What can hang from each mark:
k33: k40 k265 k464
k265: k33 k40 k155
k548: k40 k533
k307: k275
k800: k155
k533: k40 k275 k307 k548
k275: k533
k609: k275 k533
k464: k33
k155: k40 k265 k800
k241: k265
k40: k33 k155 k533
k449: k155 k800

Each row was made from one small tree. The marks that hang from a mark follow it in brackets, in the order of their numbers. Every link used is in the known rows. Write each row's tree.
In the rows, 128 means zero.
Known rows:
k548(k40(k33(k265 k464) k533)): [176 119 123 179 122  80 107 129  96 138 117 108 145 154 120 122 129 140
 155 166 147  90 101 149 152 120 124 125 156 114 146 133 105 137 127 156
  91 118 111 122 148]
k800(k155): [119 109 151  98 128 136 122 140 128 123 192  84 160 128 168 102 124 126
 137 162 138 106 115 134 113 136 155 140  82 116 134 159 143 101 139 108
 145 151 142 103 161]
k533(k40 k275 k307): [ 93 124 109 105 130 138 139 124 105  90 101 138 120 110 140 164 119 115
 113 113 125 106 159 126 147 141 108 105 148 151 114 107 104 123 146 105
 144 128 139 136 131]
k265(k33(k40(k155 k533))): [176 145  98 151 122 122 107 113 147 161 119 133 146 121 122  96 130  71
 124  91 134  88 106 148 147 138 120 127 118 138 120 141 154 113 120 149
 123 162 148 127 114]
k155(k40 k265 k800): [ 88  97 213 110 151 161 174 158 114 108 183 161 132 110  79 109 171  98
 107 149 121 191 126 175  97 136 151 107 128 145 185 164 115 155 132 125
 135 135  95 144 148]
k307(k275(k533(k548(k40(k33 k155))))): [124 131 103 156 114  95 102  92 148 147 114  79 103 165 148 135  73 170
 157 151  95 143  95 107 133 118 141 121 114  86 103 162 150 129 149 127
 161 119 119 134 159]
k33(k40 k265 k464): [134 118 162 173 130  73 122 174  98 140 168 130 155 144 113 119 183 124
 147 120 153 101 148 145 135 112 121 144 168  90 127 157 101 126 143 132
  92 139 108 110 138]
k40(k33(k265(k155) k464)): [162 115 141 156 121  96 121 167 113 138 130 156 151 176 136 100 159 143
 153 163 142 111 143 117 150 104 113 155 159 116 154 157 119 134 114 153
  80 121 158 112 145]
k241(k265(k33 k40(k155 k533(k548)))): [185 158  82 118 126 127 115  82 111 162 102 120 125 121 134 136 126 132
 119  78 101 114 119 115 128 123 112 110 119 141  98  55 145 111 102 131
 104  56 150 167  82]
k40(k33(k265 k464) k533): [180 124 130 173 110  71 117 134 106 156  98 107 139 135 131  94 150 102
 142 153 153 105 110 133 147 120 121 129 127 130 163 138  98 148 128 167
  85 107 138 112 127]
k464(k33(k40)): [129 154 162 144 123 112 130 166 121 168 170 116 137 144 138 102 124 103
 123  95 155  99 151 143 138 111 134 145 156 109 121 186 121 111 142 130
 160 174 118 103 141]
k533(k40(k33) k275 k307 k548): [ 88 130  86 128 117 152 139  96 124 119  36 143 106 101 153 169 104 110
 102 102 126 131 149  85 135 131 112 106 155 167 102 108  86 158 147 133
 159  87 149 143 111]
k275(k533): [120 117 143 107 124 115 131 150 131 140 178  87 118 144 147 114 119 136
 135 119 129 124  92 135 111 134 157 127  94  87 121 140 154  95 119 101
 127 137 131 104 159]
k609(k533(k275)): [117 137 116 101 138 125 143 143 126 137 166  98 126 128 134 136 123 122
 122 148 129 104  96 140 114 155 119 152  85  91 123 127 149 114 133  92
 137 150 118 144 121]
k265(k33(k464) k155(k40(k533))): [168 126  97 131 114 120 116 167 108 127 117 186 163 131  87 112 143  95
 154 149 117 141 116 120 139 140 107 148 151 147 126  95 138 135  99 150
  86 150 143 121 124]
k533(k40(k155(k265(k33))) k307(k275)): [134 129 112 112 128 137 106 117 132  84  88 172 113 140 123 134 146  90
 135 127 109 139 164 123 163 134 118  83 138 154 169 124 127 152 147 129
 115 139 134 136 128]
k241(k265(k33 k155)): [171 136 128  89 135 124 126 153 111 153 179 175 150 185 146 112 162 138
 138 123 107  93 139 139 136 128 115 138 141 120 133 111 166 108  96 101
  90 113 148 152 135]
k265(k33 k40(k533(k275 k307)) k155): [164 153  58  91 119 152 125 171 145 101  73 190 132 141 129 168 100 178
 112 119 105 111 157 111 179 135  62 124 143 178 114  43 160 102  98 134
 100 128 164 164  74]
k155(k40 k800): [ 94 115 192 111 138 139 146 141 105 126 195 143 146 107  94 111 157  99
 122 148 104 167 109 157 108 132 154 130 126 133 156 147 122 126 142 117
 153 136 110 122 158]
k548(k40(k155(k265))): [125  98 163 127 146 160 139 117 122 100 166 106 136 158 120 119 131 145
 133 140 154 118 117 178 124 124 143 102 112 112 140 173 150 124 124 120
 114 152 100 140 155]
k548(k40(k33 k155)): [140 106 127 147 123 136 106  80 136 138 154  90 154 164 144 105 101 134
 138 147 150 105  86 150 145 112 145 126 123 102 131 187 146 111 137 135
 151 154 145 118 171]
k307(k275(k533(k40 k548))): [106 137 112 106 115  96 116 126 113 126 113 109  96 126 145 154 100 131
 145 110  67 121 118  88 109 155 150 121 117 102 110  98 139 121 146  92
 155 117 111 122 157]
k533(k307): [105 129 145 110 124 127 119 128 132 121 153 113 135 123 138 117 136 118
 126 127 151 130 123 138 133 118 139 118 111 131 129 132 122 113 137 112
 140 141 123 102 128]
k533(k40 k275 k307 k548): [ 76 139  97 113 123 152 144 109 103 105  66 140 106  91 137 180 116 125
 110  92 114 124 161  93 129 147 111 104 146 164  83  89  94 140 140 108
 152  95 118 144 109]
k33(k265(k40(k533) k155)): [178 142 126  98 128 122 125 166 100 116 131 146 143 143 122 128 116 165
 114 132  94  85 153 147 141 133 101 135 134 136 144  80 172 102  97 143
  83 119 146 143 116]
k609(k275 k533(k40 k307 k548)): [ 92 170  80 101 159 148 137  95 138 116  96 101  88  76 109 155 121  95
 120  79 122 142 127  98  67 158 157 158 129  98 115  87 104 148 138 104
 166 130 104 102  91]
k40(k33(k464) k155 k533): [173 120 114 186 100  84 107  78 148 154  78  81 137 120 142  85 108  83
 146 147 169 115 100 114 156 112 133 134 102 135 129 162 123 138 134 162
 114 132 170  98 131]
k241(k265(k40(k33(k464) k533) k155)): [196 116 104 148 117  76 117 122 136 141 105 136 148 163 145 125  92 162
 130 144 136 107 149 124 149 110  99 145 164 119 125  89 142 123 101 152
  80  93 181 138 119]
k449(k155(k40 k800)): [ 55 119 191 128 148 153 157 103 101 123 185 123 148  94 111 110 142  75
 134 171  97 160 127 161 112 137 153 148 130 130 145 172 128 138 130 117
 150 151 122 118 168]
k155(k40(k533(k307 k548)) k800): [ 85 144 152 130 137 151 134 101 121 121  90 147 102  43  79 135 125  90
 101 128 104 193 140 128 104 141 147 111 131 187 121  88  89 170 133 153
 158  91  86 124  90]
k609(k533(k275 k548)): [ 99 152 107 107 138 138 147 130 128 150 133 102 111 109 133 149 125 129
 121 126 120 123 104 108  94 154 119 154  89 100  95 108 135 129 127  95
 147 117 102 155  98]
k609(k275 k533(k40(k155) k307 k548)): [100 172  70 116 158 153 130  63 145 114  85  90  80  69 107 147 111  79
 120  82 127 146 133  94  80 155 154 159 120 101 101 111 113 155 139 120
 171 124 114  97  87]
k275(k533(k548)): [107 130 135 114 123 129 139 134 133 151 145  91 105 129 141 124 121 145
 133 103 123 142  94 109  85 133 156 128  94  99  90 115 143 109 119 103
 135 109 115 114 136]
k533(k275 k307 k548(k40(k155))): [ 85 137 102 143 133 162 132  86 119 109  91 114 108 115 129 169 110 175
 124 125 133 129 150 120 140 120 108 102 131 150  59 128 116 127 138 116
 153 102  94 154 110]
k800(k155(k40(k533))): [129 106 131 105 121 138 123 128 102 123 156  94 158  85 127 101  95  72
 114 169 118 140 110 152 106 159 146 134 100 140 139 136 125 130 136 138
 153 135 133 114 144]
k241(k265): [132 119 157 109 134  99 134 116  96 157 192 105 139 147 149 109 145 125
 126 123 133  99 122 161 115 129 147 115 123 100 139 138 134 111 128  87
 121  98 127 135 145]
k449(k155(k265(k33 k40)) k800): [103 116 113 124 107 170 117 134 107 109 168 143 124 187 155 141 160 145
 140 113 128 125 140 147 165 118 121 133 129 107 148 122 159 121  91 110
  90 154 154 149 145]
k33(k40 k265): [133 123 163 143 136 104 134 168  98 149 185 131 155 144 118 112 165 118
 116 112 130  92 135 169 123 124 129 131 151 102 149 166 125 116 142 127
 116 139 109 126 143]
k548(k40(k33 k155(k265)) k533(k275)): [130  86 114 127 123 158 156 117 155  97 111 101 126 155 136 175 119 183
 134 148 146 113 120 176 138 124  98  93 118 146 137 190 141 135 134 118
 131 153  96 182 138]

Write each row's tree:
[105 172 108 105 151 131 151 117 147 162 153  82 106 110 112 127 150 111
 128 100 131 140  81 114  63 155 163 173  85  76 120 129 138 125 130  91
 161 142  93 115 100]
k609(k275 k533(k548))
[114 121  93 179 107 134  95  61 139 115  34 117 111  94 144 131 109  90
 143 106 164 153 151  66 135 101 131 126 159 141  86 128  74 163 143 164
 139  98 157  88 116]
k533(k40(k33(k464) k155) k307 k548)
[152  97 146 123 131 134 125 192 134 107 162 139 153 157 149 111 185 130
 165 160 167 143 125 114 125 122 127 132 109 124 151 136 115 127 117 129
  82 148 130 116 141]
k800(k155(k265(k33(k464))))
[110 160  83 148 118 143 140  70 132 127  31 101  90  68 134 145 102 111
 105 113 134 133 153 104 146 139 103  98 100 189  72 114 111 149 134 141
 145  82 130 149  68]
k40(k155 k533(k275 k307 k548))
[142 161 105 150 110  80 104 108 117 151  44 123  97 115 135 127 127 111
 119 150 104 141 143 109 148 124 117  96 119 166 159 122  92 173 157 159
 137  73 109 140  93]
k40(k33(k265) k533(k307(k275) k548))
[102 123 104 125 120 136 148 122 102 110  87 130 124  79 101 144 102  88
  95 142 119 158 136 157 140 149 105 101 135 172 123 114 101 149 143 134
 148 110 120 154  97]
k155(k40(k533(k275 k307)))
[ 93 170  78 137 163 152 128  73 150 121 130  78  89 109  98 146 108 142
 133 116 138 152 109 124  84 137 154 157 113  79  87 127 130 138 132 114
 171 140  78 111  89]
k609(k275 k533(k307 k548(k40(k155))))
[136 124 191  96 150 151 157 174 143 125 174 179 129 150 116 112 202 128
 133 129 130 147 113 145 123 128 138 110 110 147 182 134 135 130 116 121
  99 143 113 143 140]
k155(k265(k33) k800)
[146 104 128 148 103 102 107 142 144 139 147 111 166 162 150 123 129 156
 147 135 171 136  97 108 149  96 122 148 138 101 134 123 121  98 134 138
 110 143 165  99 147]
k265(k40(k33(k464)))
[169 135 109  76 120 151 107 184 137 129 174 181 171 183 140 131 139 174
 134 113 108 104 118 111 149 115 104 148 133 126 132  81 185  66  93 114
  99 161 164 131 134]
k265(k33 k40 k155)
[157 126 107 128 137 138 168 179 146 136  98 175 132 137 106 142 151 105
 102 101 139 104 134 163 146 155  87  95 131 160 149 128 136 138 121 137
  95 146 122 191  96]
k155(k265(k33(k40(k533(k275)))))
[115  82 157 122 127 162 156 141 129 130 149 136 149 140 109 100 135  74
 103 145 151 193  95 171 112 126 149 102 136 131 193 180 108 158 137 148
 129 134 132 146 153]
k155(k40(k33) k265)
[102 134 125 103 117  96  97 115 109  94 124 135 129 127 137 145 114 108
 135 136  96 112 150 123 151 138 132 108 134 131 144 120 117 124 169  99
 154 149 115 109 153]
k533(k40 k307(k275))
[149 149 103 131 111 142 116  80 133 136  93  87 128  95 133 133  92 130
 113  99 118 121 116 109 125 129 129 120  87 141  88  86 153 105 118 138
 132 103 139 132  98]
k265(k40(k155 k533(k548)))
[135  86 121 173 111 117  99 189 136 116 175 162 134 179 141 124 179 141
 155 126 168 117 162 132 145 115 121 143 150  98 139 156 109 151 124 135
  86 164 130 120 139]
k449(k800(k155(k265(k33(k40 k464)))))
[138 134 199 133 160 115 148 186 116 130 184 196 138 141 106 112 162 152
 116 134  95  98 181 161 123 124 118 154 170 126 152 160 146 127 122 139
 110 143 118 131 138]
k33(k40 k265(k155(k800)))
[139  98 123 148 107  97 110 118 123 127 114 119 159 140 148 118 130  95
 154 129 158 104 108 103 135 121 144 141 154 113 142 138 103 128 137 132
 120 144 161  87 172]
k533(k40(k33(k464)))
[153 135 160 125 128 115 126 186 138 124 162 205 148 163 118 110 190 165
 170 150 119 125 139  93 147 112 112 166 140 136 134 112 146 112 103 126
  90 159 134 109 140]
k265(k33(k464) k155(k800))
[128  92 136  89 120 157 138 108 124  81 120 109 122 109 127 151 138 121
 137 102 122 107 140 158 106 147 135 105 111 154 143 153 141 134 131 109
 125 162 107 131 144]
k548(k533(k40(k155(k265))))
[150 122 163 102 136 138 128 155 165 128 156 171 150 159 142 121 112 183
 118 150 111 133 131 115 139 107 122 158 138 135 157 125 165 101 111 139
 127 151 173 123 146]
k265(k40(k33) k155(k800))
[101 159  95 128 118 132 147 108 127 128  46 113  96  80 134 162 114 125
 104 110 132 127 143 106 133 146 106 101 106 179  87  89 107 142 131 128
 141  87 110 151  73]
k40(k533(k275 k307 k548))
[146 108 129 180 105  98 111  94 145 152 121  90 152 146 147  86 135 100
 154 145 176 131 104 110 147  97 141 143 117 110 124 186 120 126 139 148
 117 138 169  90 152]
k40(k33(k464) k155)
[121 132 148 141 126 141 143 102 133 162  91 139 121  72  98 112 115  73
 104 134 109 185  98 124 100 137 152 123 121 170 148 126 100 172 131 162
 166  92 120 132 121]
k155(k40(k33 k533(k548)) k800)
[113 148 109 153 122 124 116 113 149 143  78 124 116  79 117 133 109 102
 103  83 142 123 140 128 118 133 132 113 131 159  91 104 108 144 137 140
 142 119 100 119  80]
k33(k40(k533(k307 k548)))
[117 142  81 179 109 104 131 104 146 141   4 115 101  95 140 153 116 121
 126 131 164 148 141  79 154 118  93 109 133 174  92 104  72 167 140 154
 122  81 133 135  74]
k40(k33(k464) k533(k275 k307 k548))
[156 120 166 108 150 113 135 133 146 138 171 166 138 168 151 119 110 187
 109 143 104 122 157 135 136 104 123 143 163 122 160 116 153 113 109 130
 113  97 173 150 145]
k241(k265(k40(k33) k155(k800)))
[103 128 103 128 116 150 111  89 133 125  63 129 115 101 146 140 107  93
 113  96 141 140 128  92 119 121 145 111 151 151 117 107  92 149 142 142
 158 100 141 106 122]
k533(k40(k33) k307 k548)
[161 113 171 117 141 136 153 134 171 121 115 139 118 120 124 120 113 143
  98 140 144 149 114 153 128 127 133 102 115 154 195 111 138 135 119 161
 116 125 150 150 119]
k155(k265(k40(k33 k533)) k800)
[131  94 163  85 142 165 137 178 143  91 184 106 152 145 153 131 119 162
 121 155 148 140 133 147 109 124 134 117 101 116 156 128 141  99 132 119
 116 145 142 133 143]
k800(k155(k265(k40)))
[101 137 136 159 139 150 152  81 143 140  98 131 112 130 133 151 114 174
 126 145 115 130 120 110 135 118 122 120 130 145 103 162 123 138 140 136
 164 101 117 162 137]
k533(k275 k548(k40(k33 k155(k800))))
[ 91 129 115 124 132 139 115 127 130 110 133  95  91 133 131 164  99 183
 136 113 129 149 114 123 103 123 150 109 135 100  71  93 125 116 117 110
 146 112  82 111 126]
k275(k533(k307 k548(k40)))
[112 123 120 125 123 144 106  76 116  96 108 113 123 100 134 125 105  85
 123 108 132 113 151 130 140 129 142 113 134 138 111 132 115 126 140 126
 147 136 149  96 139]
k533(k40(k155) k307)
[ 99 148  97 112 144 142 135 132 117 132 150 102 117 127 120 175 109 164
 132 136 114 107  94 127  95 152 120 147 107  85  78  98 144 120 128  91
 145 131  72 160 114]
k609(k533(k275 k548(k40)))
[134 133 174  87 138 140 132 164 142 107 187 172 148 147 127 131 125 192
 125 143 104 120 152 126 135 115 125 155 131 129 140 104 174  84 112 114
 124 153 144 124 144]
k265(k40 k155(k800))
[135 128 192 101 157 109 154 135 115 138 192 170 128 147 129 108 147 157
 119 147 100 107 167 147 118 127 137 140 139 126 143 134 157 119 108 100
 114 103 129 139 145]
k241(k265(k155(k800)))
[113  97 176 163 124 106 132 136 130 138 158 147 149 121  98 106 154 100
 139 170 138 189 108 126 127 106 143 145 154 129 159 159  87 151 148 148
 134 131 135 103 159]
k155(k40(k33(k464)) k800)
[154 138  85 103 118 156 110 151 120 112 101 191 140 116  93 117 117  87
 116 134 106 154 135 137 145 139 106 126 148 172 135  82 138 145 104 153
 116 140 140 130 100]
k265(k33 k155(k40(k533(k307))))
[109 139 116 138 122 100 107 103 127 128 138  84 103 152 134 145  88 183
 159 147  82 128 109 114 127 135 145 117 101  82  87 143 158 111 143  99
 154 124  88 131 156]
k307(k275(k533(k548(k40(k155)))))
[146 114 157 168 119 106 114 110 160 130 136 122 139 133 134 110 128 160
 148 148 153 154 122 101 155  81 127 149 133 119 140 146 117 113 138 153
 120 132 173  99 146]
k265(k40(k33(k464) k155(k800)))
[159 161 166 141 140 115 132 205  95 153 163 169 136 160 129  98 141 128
 120 111 124  82 200 149 147 111 105 155 194 114 138 184 131 123 119 150
 123 156 121 122 128]
k464(k33(k40 k265(k155)))
[143 139 162 164 142 107 137  94 155 144 132 121 126  86 112  96 113  90
 115 115 124 102 139 158 128 138 136 128 115 143 130 165 143 124 136 144
 147 152 129 117 123]
k33(k40(k155(k800) k533))
[147  97 111 100 106 165  95 178 124 101 189 147 134 181 162 138 156 174
 129 121 134 128 136 130 148 120 117 131 114 106 156 108 147 117 112 117
 103 140 156 143 143]
k449(k800(k155(k265(k33 k40))))
[ 85 151 101 124 159 137 150 124 143 117 131  88  77 135 116 167 116 193
 138  90 130 162 106 119  84 131 154 128 138  91  86 113 119 123 126 100
 158 117  71 107 117]
k609(k275(k533(k307 k548(k40))))
